What can hang from each mark:
runu: betogop kenada ketat muba talu
nime: tesa
bosa: rura
talu: runu tesa
bili: rura tesa
tesa: muri
rura: bosa darel talu
misopad: bosa nime
muri: tesa
ketat: tige
betogop: misopad runu rura
kenada: runu tige
tige: ketat
muba: runu tesa

In the rows, 128 means zero.
Known rows, with every way that one mark hangs from another:
talu{runu{muba} tesa}: [145 136 132 140  98 117 142  99 147 142 101 170 141  98 146 138 134 128
  90 119 129 142 110 109 161 111 142 149  85 164  85 157 155 117 141  88
 170]
nime{tesa{muri}}: [128 167 108 129 125 152 193 113 124  72 118 133 132 145 162 140 116 144
 112 125 118 136 118 144 162 151 146 103 135 167  92 172 131 122 133 154
 177]
bili{rura{bosa darel talu{runu}} tesa}: [166 107 131 104 148 116 180 101 137 120 198 161 149 105 101 163 116 150
 143 103 127 133 110 130 127 122  73 142 121 112 185 110 127 138 116  83
 165]
betogop{misopad runu rura}: [ 92 134 107 176 138 123 164 120  82 191 144 151 108 146 126 109 100  94
 176 139 103 136 168  39 105 111 104 132  97 114 144 168 138 145 127 136
  93]
muba{runu{kenada ketat talu{tesa{muri}}}}: [115 152 152 113  96  78 116 135 136 147 167 149 155 131 179 191 132  83
  64 147 140 158 113 112 143 113 180 143 110 111  79 150  89 119 143  98
 178]
kenada{tige}: [ 94 151 100 136 103 163 146 121 110 128 103 160 105 163 133 137 122 121
 135 119 142 163 135 149 141 146 159 123  95 141  95 155 141 105 154  99
 130]
runu{betogop{rura{talu}} kenada{tige{ketat}} muba}: [ 83 124 162 167  26  99  94 162 124 189 100 150 116 156 149 149 153  71
 145 126 155 206  79 126 127 139 182 134  56 129 133 195  65 160 139  66
 125]
runu{ketat}: [130 170 110 116 100 113 162 117 117 144 146 144 110 169 133 145 110 101
 122 132 150 168 133 125 137 126 170 127 108 129  97 181 108 111 142 122
 142]
rura{bosa darel talu{runu{betogop kenada}}}: [138 105 166 113 138 123 161 101 130 165 132 157 119 137 103 161  97 124
 144 149 136 136  64 120 133 156  91 130 118 135 180 112 106 118  66  84
 169]
bili{rura{bosa darel} tesa{muri}}: [142 133  99 128 135 121 216 132 123  97 205 137 155 112 103 154 104 130
 132  98 135 132 110 146 147 125 103 127 155 120 155 128 134 150 120 110
 179]
misopad{bosa{rura{darel talu{runu}}} nime{tesa{muri}}}: [163 125 140 128 174 198 194  83 150  95 124 139 134 128 153 103  62 120
 166 122  75 103 118  80 138 134  76 163 147 167 154 168 132 126  73 117
 177]
runu{betogop{misopad} ketat{tige} muba{tesa{muri}} talu}: [ 88 137 161 142  42 105 118 153 140 182 136 120 171 102 171 163 172  57
 101 109 159 191  66 121 185 111 202 159 104 158 112 194 109 144 144 129
 148]
runu{kenada talu}: [120 170 148 120  69 120 128 138 118 144 161 113 131 173 161 161 116  82
  96 114 140 158 108 127 150 127 177 116 104 151 122 163  85 110 150 101
 138]
betogop{misopad{nime} runu{talu{tesa}} rura{darel}}: [111 115 128 180 146 133 153 102  96 197 181 136 123 105 122  96  78 104
 177 117  84  98 154  19 103 122  69 168 122 135 173 166 146 162  93 124
 107]
bili{tesa}: [148 157  84 123 119 132 172 128 114 105 135 146 129 144 127 140 125 135
 134 115 127 166 148 136 145 113 135 114  97 155 129 153 142 133 151 107
 162]
muri{tesa}: [130 180  83 132 112 158 207 103 116  87 135 137 126 155 105 147 130 142
 122 113 130 161 140 135 154 143 156 117  81 171 112 154 141 122 138 135
 180]
runu{ketat talu}: [126 166 137 110  82 109 131 119 124 154 173 112 135 157 150 161 111  86
 101 114 148 159 116 126 147 121 173 123 105 143 112 185  88 111 146 118
 137]
bili{rura{darel talu{runu}} tesa}: [179 118 129 116 150 118 158  96 144 117 183 161 155 114 122 156 118 156
 137 107 139 129 124 146 126 117  84 152 106 116 171 115 123 142 140  82
 151]
betogop{misopad{bosa} runu rura{darel talu{tesa}}}: [124 116 139 179 160 146 177  85  94 213 164 150 113 108 104  85  78 120
 188 172  89 112 153  33  71 111  64 161 118 111 184 116 118 159  60 107
 119]
talu{runu{ketat} tesa{muri}}: [146 147 137 143 124 118 159  91 141 140 114 169 139 107 157 157 108 111
  74 144 139 130 115 120 145 119 152 147 126 136  77 142 148 113 133 116
 196]
tesa{muri}: [118 166  95 142 135 149 179 117 135 104 114 131 122 162 140 157  94 106
 120 124 135 131 119 156 156 135 141 118 131 152  88 162 135 125 145 144
 170]
bosa{rura{darel talu}}: [125 120 109 131 157 151 146 105 148 124 154 115 126 142 104 138  89 120
 167 127 123 119 107 134 128 147  80 121  88 156 156 134 111 115 110  99
 149]
bili{rura tesa}: [152 153  91 117 106 129 174 130 118  97 189 149 159 133 129 136 133 139
 139  91 128 161 144 142 142 102 140 121 100 137 129 157 135 139 174 106
 141]
betogop{misopad rura}: [107 160 103 164 117 117 179 126 110 174 150 124 106 148 134  94  93 102
 189 127 107 133 152  93 123 111 123 111 118 133 146 175 139 118 140 148
 111]
runu{kenada ketat}: [127 177 141 120  72  90 153 139 108 157 153 148 100 189 150 154 116  73
  97 145 160 187 128 111 131 130 198 134 113 110 103 171  81 112 140 102
 143]
kenada{runu{betogop talu} tige{ketat}}: [ 81 132 107 124  40 165  84 131  97 172  87 155 143 156 146 144 159 109
 116 103 175 219  80 138 142 131 176 131  45 148 108 177 131 127 189  75
 130]
kenada{runu{ketat talu{tesa}} tige}: [ 92 137 133 132  53 132  96 113 109 165 134 156 127 131 142 144 155 109
  76 115 152 204  99 112 132 135 174 161  69 128  92 154 134 113 182  68
 148]
bili{tesa{muri}}: [141 159  88 139 135 133 181 130 127  91 125 137 132 142 136 159 116 121
 118 119 128 150 138 150 151 118 131 119 121 153 118 147 144 144 149 121
 187]
bosa{rura{darel talu{runu}}}: [137 110 127 131 166 144 137  95 153 134 135 132 131 133 118 146  87 118
 153 127 127 111 103 124 133 140  75 132  87 148 159 127 122 104 111  90
 150]
muba{runu tesa{muri}}: [110 135  82 101 134 124 162 114 135  89 132 173 153 103 165 187 133 151
 111 134 123 149 119 158 174 110 144 141 133 115  67 157 143 113 152 156
 182]
kenada{runu{talu} tige}: [ 86 135 118 131  71 155 101 119 109 147 111 148 123 157 142 146 145 114
 100  99 148 193  99 126 146 137 155 148  65 140 104 158 143 107 191  74
 129]
misopad{bosa nime{tesa{muri}}}: [155 169 112 121 132 200 219  99 122  83 117 146 122 153 161  94  78 126
 156 116  79 132 140  93 150 124 134 146 159 173 108 202 140 130 103 146
 168]

Rows:
[125 103 189 118 118  80 147 107 148 183 138 165  88 140 112 188 112  90
 102 141 159 154  76 103 124 160 106 173 120  89 164 119  85 121  74  55
 165]	rura{bosa darel talu{runu{kenada{tige} ketat muba}}}
[ 85 133 120 147  75 161 106 112 118 137 112 147 135 126 144 147 146 119
  82 106 140 180  90 132 144 140 153 152  80 148  89 141 155 120 185  80
 162]	kenada{runu{talu{tesa{muri}}} tige}
[ 95 128 154 185  91 115 123 129  89 170 171 136 137 123 150 157 108  81
 105 131 105 137 122  66 114 121 143 135  99 123 123 164  86 152 126 104
 134]	betogop{runu{kenada talu{tesa{muri}}} rura}
[122 150 136 126  87 129 129 122 113 163  80 188 105 171 172 165 124  91
  96 129 170 170 130 123 136 127 174 141  96 107 102 150 124  95 154  78
 139]	talu{runu{kenada{tige{ketat}}}}
[116 137  96 118  62 115 140 119 125 127 119 158 123 131 132 143 159 135
 102 100 142 209  89 116 172 113 151 167  74 140  90 186 144 128 184 105
 150]	kenada{runu{muba{tesa}}}
[110 142 112 133  67 144 124 128  97 166 101 169 129 166 129 132 154  99
 126 126 158 223  88 116 143 125 187 147  51 143  98 182 133 115 176  88
 135]	kenada{runu{betogop ketat{tige}}}
[154 134 127 128 167 203 201  91 145  86 138 125 130 134 141  97  63 122
 176 121  71 108 121  89 134 140  81 153 147 172 151 173 123 134  72 125
 175]	misopad{bosa{rura{darel talu}} nime{tesa{muri}}}
[116 118 148 157 105 105 166 117 119 174 169 129 135 108 100 130  97 113
 166 155 121 147  69 125 120 146 127 114 121 141 154 164  91 147  76 120
 170]	runu{betogop{rura{bosa darel talu{tesa{muri}}}} ketat}
[136 144 111 144 171 185 198  95 147 144 141 126 121 126 123  79  67  98
 187 135  82 104 141  69 118 117  75 159 146 165 156 139 162 138  87 133
 165]	betogop{misopad{bosa{rura{darel talu{tesa{muri}}}} nime}}
[145 105 144 128 173 136 182  71 155 137 138 156 119  93  95 170  87 145
 121 146 120  97  80 132 125 157  62 142 144 136 151  89 136 122  64 106
 210]	rura{bosa darel talu{runu tesa{muri}}}
[ 92 142 139 110  96 111 101 144 123 144 136 157 141 157 177 183 139  93
  95 129 141 166 122 124 149 123 170 134  87 115  94 150 101 103 160  77
 137]	muba{runu{kenada{tige} talu}}
[139  97 149 131 161 145 175  78 147 144 129 155 140  86  93 157  94 148
 136 151 119 107  57 135 134 158  70 130 131 158 157  96 138 132  59 104
 209]	rura{bosa darel talu{runu{betogop} tesa{muri}}}
[117 112 114 116 125 125 159 113 116 159 153 166 165  80 148 117 126 162
 189 160 102 154 107 117 145  95 117 138 119 124 145 152 129 124 103 138
 143]	muba{runu{betogop{misopad{bosa} rura{darel talu}}} tesa}
[159 108 134 121 164 118 190 103 150 108 188 153 154 102 109 181 106 135
 127 106 130 116  99 144 133 127  70 146 145 108 174 105 129 151 114  98
 189]	bili{rura{bosa darel talu{runu}} tesa{muri}}
[ 98 126 106 111 104 125 138 132 124 123 119 188 167 101 170 188 159 122
 115 147 143 184  96 155 172 112 190 149 112 115  65 171 127 114 146 140
 174]	muba{runu{betogop ketat{tige}} tesa{muri}}
[111 164 161 142  41  78 129 161 129 174 126 158  93 184 155 176 155  34
  80 122 175 212 115 104 143 129 223 172  83 103  88 185  69 120 150  67
 136]	runu{kenada ketat{tige} muba}
[ 75 119 115 133  73 111 124 153 107 138 116 186 155 105 185 179 153 120
 126 148 139 188  97 152 155 115 186 134 116  96  87 172 109 129 148 125
 165]	muba{runu{betogop{rura} kenada{tige{ketat}}} tesa{muri}}
[121 152 125 112  71 111 118 115 114 158 151 131 130 161 142 152 131  99
  90 109 153 195  97 106 145 117 162 149  76 133 108 180 113 114 180  98
 139]	kenada{runu{ketat talu}}
[112 139 116 124  69 150 112 122 107 149 122 128 162 150 135 127 139 121
 122 107 138 192  69 123 164 119 155 121  56 184 120 181 137 125 178  99
 138]	kenada{runu{betogop talu}}
[127 118 123 125 151 153 126 100 155 124 125 136 134 140 131 153 103 106
 149 121 111 127 113 118 135 127  95 121  69 157 136 146 127 102 140 103
 150]	bosa{rura{talu{runu}}}
[137 104 144 109 131 116 178  94 158 123 188 155 147  95 114 178 113 137
 126 101 135 121  72 142 152 134  90 162 143 106 146 133 115 133 113 115
 166]	bili{rura{bosa darel talu{runu{muba{tesa{muri}}}}}}
[112 139 141 135  40 106  98 124 133 170 136 144 133 128 142 159 170  82
  67  97 156 211  85  97 148 116 182 180  51 139  87 180 115 124 183  66
 152]	kenada{runu{ketat{tige} muba talu{tesa}}}
[ 95 157 164 141  37  69 122 161 126 171 125 157  92 179 157 165 150  49
  74 129 176 212 112 104 144 139 211 168  91 100  89 182  76 130 148  59
 136]	runu{kenada{tige} ketat muba}
[151 113 147 107 131 119 173  81 142 148 206 164 143  98 100 152 106 142
 130 120 132 122  92 123 119 136  98 149 127 109 147 119 115 121 104  97
 161]	bili{rura{bosa darel talu{runu{ketat} tesa}}}
[ 85 108 126 157 157 125 169 106  98 194 163 150  95 133  98 135 101  93
 190 143  83 130 145  30  85 126  67 132 101 106 174 145 125 152  96 137
 114]	betogop{misopad runu rura{bosa talu}}
[142 116 155 122 135 125 177  93 147 133 193 160 142 105 111 163 103 130
 119 122 130 112  82 132 124 143  96 148 142 111 145 103 115 128 104  98
 178]	bili{rura{bosa darel talu{runu{kenada} tesa{muri}}}}
[ 74 118 139 145  36 139  79 142 118 162  91 142 151 142 143 136 171 100
 103  93 155 217  56 120 171 134 169 151  36 171 108 186 137 137 186  56
 127]	kenada{runu{betogop muba talu} tige}
[116 124 150 177 101 130 138 119 122 180 139 147 131 118 121 137 116 100
 163 152 137 155  86 143 115 146 155 136  95 136 137 161  89 135 103 104
 151]	runu{betogop{rura{darel talu{tesa{muri}}}} ketat{tige}}
[133 123 122 120 140 143 190  91 146 116 209 141 143 103  88 151 100 147
 143 115 120 110  87 150 122 148  89 133 140 128 140 114 118 138 105 118
 176]	bili{rura{bosa darel talu{tesa{muri}}}}
[161 168 109 108 121 199 211  97 110  94 125 153 118 154 154  80  86 137
 167 113  77 145 149  83 144 120 138 142 139 176 117 206 138 120 104 134
 149]	misopad{bosa nime{tesa}}
